Each row was made from one walk, in order. Every step used is in the known rows, and no mark comes twice. Write each row's walk.
In the rows, zero is written as 128.
Known rows:
J, Q: [141 115 136 129 129 110 123 133 149 119 115 138 143 115 150 138 104 139
 141 143 120 148 122 124 112 127 134  92 132 110 132 125 126 132 116 131
 136 117 147 121 145 119 115  84 131 133]
B, E, Q, A: [127  95 150 103 125 104 127 152 125 140 109  89 128 136 115 159 108 121
 162 124 131  83 115  95 171 119 118 124 135  94 100  98 116 159  30 144
 101 113 141 230 118 136 135  61 151 121]
L, A, B, E: [136 127 145 127 136 129 136 146 135 122  99 119 145 105  94 138 148 126
 164 120 130 110 125 109 192 144  97 118 137 120  87  67 117 171  71 110
 112  99 106 155 131 150  99 169 195 120]
A, Q: [139 113 141 129 128 110 125 121 139 119 122 141 126 134 101 130 138 115
 137 144 138 137 124 125 169 131 132 102 130  99 115 124 133 133 162 131
 128 128 136 152 144 130 119 113 132 128]
E, Q, A: [129 102 141 106 118 109 124 137 107 137 115 102 130 124 114 157 115 118
 141 129 135 103 121 104 140 118 123 150 138 121  93 158 125 145 102 140
 122 129 145 215 127 139 133  70 127 122]
A, Q, E, B: [134 109 163  82 129 122 125 136 114 110 119 111 125 133 121 142  86  96
 148 151 128 121 126  99 141 132 113 112 130  51  96 110 134 161 121 123
 127 131 138 193 136 153 126 111 150 127]
A, B, E, Q: [126  99 142 102 129  98 141 150 147 135 109 111 130 139 146 128 131 142
 169 126 154 122 112  91 178 129 129  97 131  99  81  83 119 154  45 112
  97  96 135 191 135 126 102 137 181 127]
E, L: [136 127 122 109 120 130 129 109 134 119 120 153 129 148 149 133  96 126
 132 134 138 136 116 133 110 124 123 104 134 130 107 108 128 143  80 133
 131 142 140 131 145 124 102 135 118 108]
J, Q, A, B, E: [146 106 146 121 151  98 136 157 147 125  87 115 143  85 137 166 114 120
 171 107 131 125 106 100 186 133 114  94 133  84  84  55 114 168  92 128
 113  94 131 208 142 124 122  53 182 104]
M, A, B, J, Q, E, L: [155  84 148 106 145 131 126 133 142  89  80  99 133  97 194 157  63 100
 153 169 136 124 110 128 124 124 110  81 160 123  47 107 128 173  35 146
 136 112 134 125 107 132  80  40 198  92]
L, A, Q, J: [154 109 153 125 133 116 110 123 130  97 110  96 118 127  66 151 156  98
 142 152 118 114 131 114 169 145  94 101 130 109  83 170 127 172 116 134
 129 141 108 176 131 155 117 145 152 134]
A, Q, E: [133 112 154 127 131 115 131 140 124 112 121 119 117 142 119 144  94 104
 131 135 124 101 125 114 146 136 114 113 131  64 113 138 134 144 124 134
 133 131 138 139 124 135 131  96 136 123]
B, E, L, A, Q: [154 107 154 109 119 124 123 116 153 108  95 153 137 147  73 146 107 117
 165 160 132  99 114 120 189 141  98  62 146  92  88  50 123 182  22 137
 120 127 136 169 162 147  78 142 157 113]
M, E, L, A: [137 111 138 115 112 141 125  98 127 111 115 144 154 131 118 145  59 118
 132 147 104 110 130 119 135 123 100 127 149 135  92 108 132 175 101 144
 143 123 128 106 127 157  69 137 150 108]
E, M, A, B: [147 110 130 123 122 138 118 130 142 123  98 117 114 109 121 141 169 102
 150 135 137 131 117 126 172 120 134 192 155 182  39 153 114 161 149 121
 108 111 127 175 153 132 120  96 168 109]
L, A, Q, J, B, E, M: [134  93 180 101 121  97 106 148 164 103  88  75 123 110  57 157 168 103
 178 178 115 104 127 109 220 149 108 114 129 116  47 142 108 203  34 127
 105 126 118 228 181 160 143 175 180 109]
B, J, Q, A: [135  95 138 120 149 111 118 140 131 116  99  95 140  73 132 171 121 108
 148 159 121 132 124 127 157 137 120  91 136 116 113 118 126 135 103 155
 136 135 130 184 104 139 141  63 153 110]
Q, J, B, A: [134  94 141 113 135 113 137 143 128 121 113  41 136  98 113 149 155 112
 131 136 126 123 126 135 155 124 115 147 112 172  75 156 117 141  60 121
 121 115 107 136 144 134 166 115 155 110]
M, A, B, E, L: [157 111 136 107 131 139 130 122 153 117  91 131 125 130 153 130 107 110
 164 132 146 118 104 127 172 112 119 111 153 145  51  38 116 183  42 131
 106  94 125 168 141 122  79  80 188  98]
E, M, A, B, J: [135  93 129 116 139 142 113 134 143 112  93  89 109  90 132 147 188  93
 155 168 143 135 121 138 193 130 134 163 155 190  34 135 116 151 116 134
 107 118 115 177 120 144 121 120 193 104]
M, E, L, A, B, J, Q: [144  79 140 112 139 115 131 108 151  90  85 132 167  78 154 160  74 121
 157 179 120 149 124 113 166 139 105  69 153 131  62  76 132 176  89 140
 144 114 123 108 121 157  56 141 206  95]
B, A: [138  98 117 126 129 137 140 134 127 138 120  95 135 131 107 149 146 113
 126 119 132 107 119 137 149 125 119 156 127 159 110 110 121 111  86 126
 122 117 121 114 131 130 144 100 140 125]
B, E: [124 123 135 123 134 125 130 144 148 132 121 119 127 138 132 128 126 129
 148 122 124 107 121 120 157 130 125 102 124 104 130  56 117 143  57 129
 110 113 124 152 122 128 129 126 153 127]
M, A, B: [153 119 133 132 136 141 127 128 127 122 106 116 125 101 129 125 146 110
 138 128 140 130 123 129 153 113 128 164 147 167  67 126 124 154 156 121
 120  95 116 145 131 131 106  79 175 116]
E, B: [127 125 139  85 128 135 122 128 118 128 126 121 136 122 139 128 121 121
 147 143 130 148 129 115 126 126 126 127 128 115 107  98 128 145 119 117
 120 130 128 181 140 143 122 146 140 129]
A, B, E: [127 124 134 124 144 117 140 146 148 130 111 121 130 118 143 128 141 127
 159 108 141 128 115 110 183 133 121 107 127 103  98  59 118 152  90 112
 105  99 116 155 130 125 113 153 180 117]
Q, A, B, E, M: [126 107 137 115 138 116 130 152 142 133  89 108 114 106 115 173 167  98
 174 101 134 116 106 102 220 138 113 164 135 119  54  85 104 173  89 124
  94 119 122 243 148 137 146 120 173  92]
J, B, E, M, A, Q: [144  93 174 108 114 113 109 141 173 122  89 107 122 105  84 137 146 106
 172 179 129 101 121 129 219 115 150 148 152 143  50  85 109 181  86 135
 101  95 143 207 187 139 134  79 180 105]

Which walk is each row?
[131  97 143  82 132 148 142 148  98 131 117  64 142 132 129 161  99  95
 137 124 120  94 119 113 128 129  95 157 126 113  90  96 122 139  44 119
 118 120 125 155 116 157 149  93 157 120] : Q, E, B, A
[152  90 130 132 130 118 137 127 135 126 113 107 129 136  79 151 155 103
 134 139 142 116 116 135 189 131 120 125 133 130  96 102 124 114 128 126
 119 116 129 140 146 133 141  88 144 126] : B, A, Q
[135 125 131 129 142 119 139 135 108 126 104 115 128  88 114 156 144 104
 140  95 142 134 119 108 174 128 112 159 131 130  80 129 125 147 178 121
 124 120 117 187 131 132 132  99 154 100] : Q, A, B
[110 115 154 106 116 108 124 153 164 133 106 109 130 112 114 136 139 135
 165 152 124 117 123 117 178 132 140 146 128 133  94  95 108 159  42 122
 103 116 138 172 179 134 153 148 157 109] : J, B, E, M
[135  91 150  77 150 118 115 140 119 115  98  90 144  69 144 174 116 101
 163 176 124 149 125 115 148 134 116  86 136 101  95  84 126 153  88 146
 130 137 130 237 119 157 136  77 166 112] : E, B, J, Q, A
[157  89 178 108 136 101 109 143 160 106  97  62 122 103 109 129 136 100
 160 171 126 101 125 123 200 112 130 100 133 124  59 113 117 196  67 141
 112  91 115 197 147 133 137  69 190 112] : M, A, Q, J, B, E
[138 106 163 111 133  87 121 132 145 104 116  86 122 105 110 130 138 116
 139 164 137 147 131 117 167 128 131  99 116 110  84 160 128 160 139 127
 131 126 121 168 156 130 140 140 146 114] : A, Q, J, B
[166  95 149 124 137 123 101 121 139 101 110  87 104 128 110 137 149  84
 138 158 125 116 123 132 158 116 123 119 141 135  68 175 126 170 136 149
 121 117 115 177 120 132 122  63 157 126] : M, A, Q, J
[116  77 164  94 119  81 123 129 139 118 128  58 146 110 162 129  78 133
 137 168 114 128 137  92 135 110 141 126 120 125  79 182 128 178  99 137
 125 105 130 155 122 137 118 123 165 118] : M, E, Q, J, B
[121  97 170  93 118  89 130 160 127 140 103  79 140 100 109 149  98 134
 163 146 135  90 124  97 175 116 131 133 129 111  89  97 117 167  33 135
 110 102 144 230 153 140 149  68 158 105] : J, B, E, Q, A
[139  79 153 114 131 140  99 155 147 104  91  77 123 105 153 168 107  91
 151 185 102  95 122 132 129 129 126 131 159 138  69 159 118 159  35 159
 128 126 145 159 105 145 135  39 175 113] : B, J, Q, E, M, A
[154 107 163 128 125 139 117 134 122 108 110 104 115 129 108 141  92  88
 130 148 121  78 124 126 148 117 118 143 152 102  91 143 131 164 135 148
 133 111 137 144 113 138 124  30 157 123] : M, A, Q, E
[154 107 168  97 121 103 117 111 140  88  96 109 137 112  80 145 116 111
 149 182 131 133 128 121 160 134 105  86 132 125  55 147 128 194  61 130
 139 144 122 160 181 149 100 161 149 103] : E, L, A, Q, J, B
[117 106 137  79 143 136 123 129 121 121 121  94 133 101 147 136 140 112
 150 179 135 149 136 123 146 137 124  96 127 123 108  86 129 136  88 128
 118 142 115 182 105 157 129 166 165 123] : E, B, J
[120 112 131 115 132 117 132 149 163 130 103 124 119 128 133 144 166 119
 171 118 139 131 110 108 201 139 131 138 132 121  71  82 107 155  73 111
  94 113 126 189 158 130 129 162 176 108] : A, B, E, M
[139  92 156 100 134 103 124 153 138 114  98  60 130 132 112 150 156 126
 175 134 133 100 118  83 181 141  92  90 129 112  49 133 114 194   4 114
 101 105 108 211 119 150 102 166 203 131] : L, A, B, E, Q, J
[152 119 154 110 117 131 122 130 129  98  96 138 154 131 133 165  40 125
 146 151 104  98 117 119  83 138  88  90 151  89 100 124 129 175  17 141
 153 133 152 112 146 144  83  83 140 114] : J, Q, E, L, A
[133  69 146  92 120  93 134 146 129 128 112  28 137 115 120 150 138 123
 140 156 139 115 123 116 148 119 123 139 118 161  59 177 118 143  19 121
 115 111 127 176 142 131 152 105 156 121] : E, Q, J, B, A
[147  87 173 100 117  98 119  98 144  84 101 104 149 103 100 148  72 105
 142 186 110 128 133 109 177 126 105  96 138 115  47 139 132 210 100 144
 144 124 119 145 157 161  85 146 169  94] : M, E, L, A, Q, J, B
[162  88 173  93 128 107 111 123 168  96  89  85 120 124 132 134 104  98
 166 185 135 110 113 130 185 110 125  76 139 126  41  90 118 209  24 147
 113 107 126 195 166 129 111  72 179  95] : M, A, Q, J, B, E, L
[133 110 163 120 111 131 113 140 126 105 102 118 121 137  55 168 129  91
 149 152 109  84 126 108 173 151  95 156 149  97  75 169 123 169 100 132
 129 143 140 172 149 164 129 128 147 120] : L, A, Q, E, M
[141 113 133 105 140 117 143 131 132 122  91 128 123 115 144 165 102 110
 164 103 148 120  98 108 188 128 105 111 136 106  64  46 116 176  53 130
 112 120 121 203 144 128 109 106 169  81] : Q, A, B, E, L
[153  96 152 118 127 130 117 151 149 108  83 107 127 105 151 161 107  99
 158 136 118 113 110 114 135 122 123 162 160 131  36 162 114 175 100 130
 123 102 148 164 150 130 113  29 178 109] : J, Q, E, M, A, B
[153  75 133 123 141 109 128 129 138 112 113  66 115 141  97 163 171  85
 135 135 134 123 114 127 183 134 108 110 120 128  77 148 121 135  86 133
 116 127 109 169 129 136 148  97 151 124] : B, A, Q, J
[128 114 144 108 139 142 138 129 111  94  92  97 134 105 134 161  93 102
 145 152 133 108 125 119 144 154  79 101 146 118  62 116 130 166  23 129
 139 142 111 118 102 162  90 176 188  96] : Q, E, L, A, B, J
[150  46 146  79 140 115 124 117 132 113 117  53 133 127 124 160 122  73
 148 151 118 131 120 100 198 122 107 117 123 109  57 106 124 170 115 134
 113 111 108 199 121 158 126  93 184 118] : M, E, B, A, Q, J
[118  64 144 104 142  96 138 132 114 122 105  69 136  80 145 164 107 103
 148 144 139 123 127  86 202 125 124 134 141 120  55 126 130 156 133 146
 119 108 119 196  79 157 113  98 200  98] : M, E, Q, A, B, J
[143  88 146 126 130 123 142 144 123 118 113  84 126 143  91 163 114  91
 129 128 131  84 115 122 165 133 104 137 132  95  97 119 125 127  90 132
 126 118 132 130 124 143 150  63 148 120] : B, A, Q, E
[149 111 138 129 146 101 134 140 128 118  92 125 143  78 129 164 120 117
 152 111 136 149 113 107 154 130 116 124 134 109  83 131 124 151 160 123
 135 110 136 179 147 125 118  59 159 105] : J, Q, A, B
[133  93 135 110 137 135 136 102 131  97  99 118 149  89 132 150  91 109
 144 165 129 134 128 115 187 142 100 103 151 148  57  79 132 174  91 138
 136 122 104 107 103 167  64 185 202  93] : M, E, L, A, B, J
[129  95 139 102 127 100 115 134 129 122 128  73 116 150 150 138 134 124
 140 142 131 122 123 104 118 125 125 105 122 120  89 187 125 149  45 132
 115 136 130 186 114 130 125 123 135 137] : E, Q, J
[141  94 165  90 130  83 124 125 170 100 100 102 121 133 136 138 104 115
 165 172 140 130 111 117 181 127 125  50 120  87  66  80 119 192  12 135
 110 125 128 186 171 125 114 144 163  95] : A, Q, J, B, E, L
[137 128 149 110 117 148 129 123 108 106 108 127 136 140 112 155  59 113
 133 136 110  86 124 119 101 138  82 129 145 110  97 136 129 168  25 136
 144 147 132 119 127 153  96 124 137 111] : Q, E, L, A
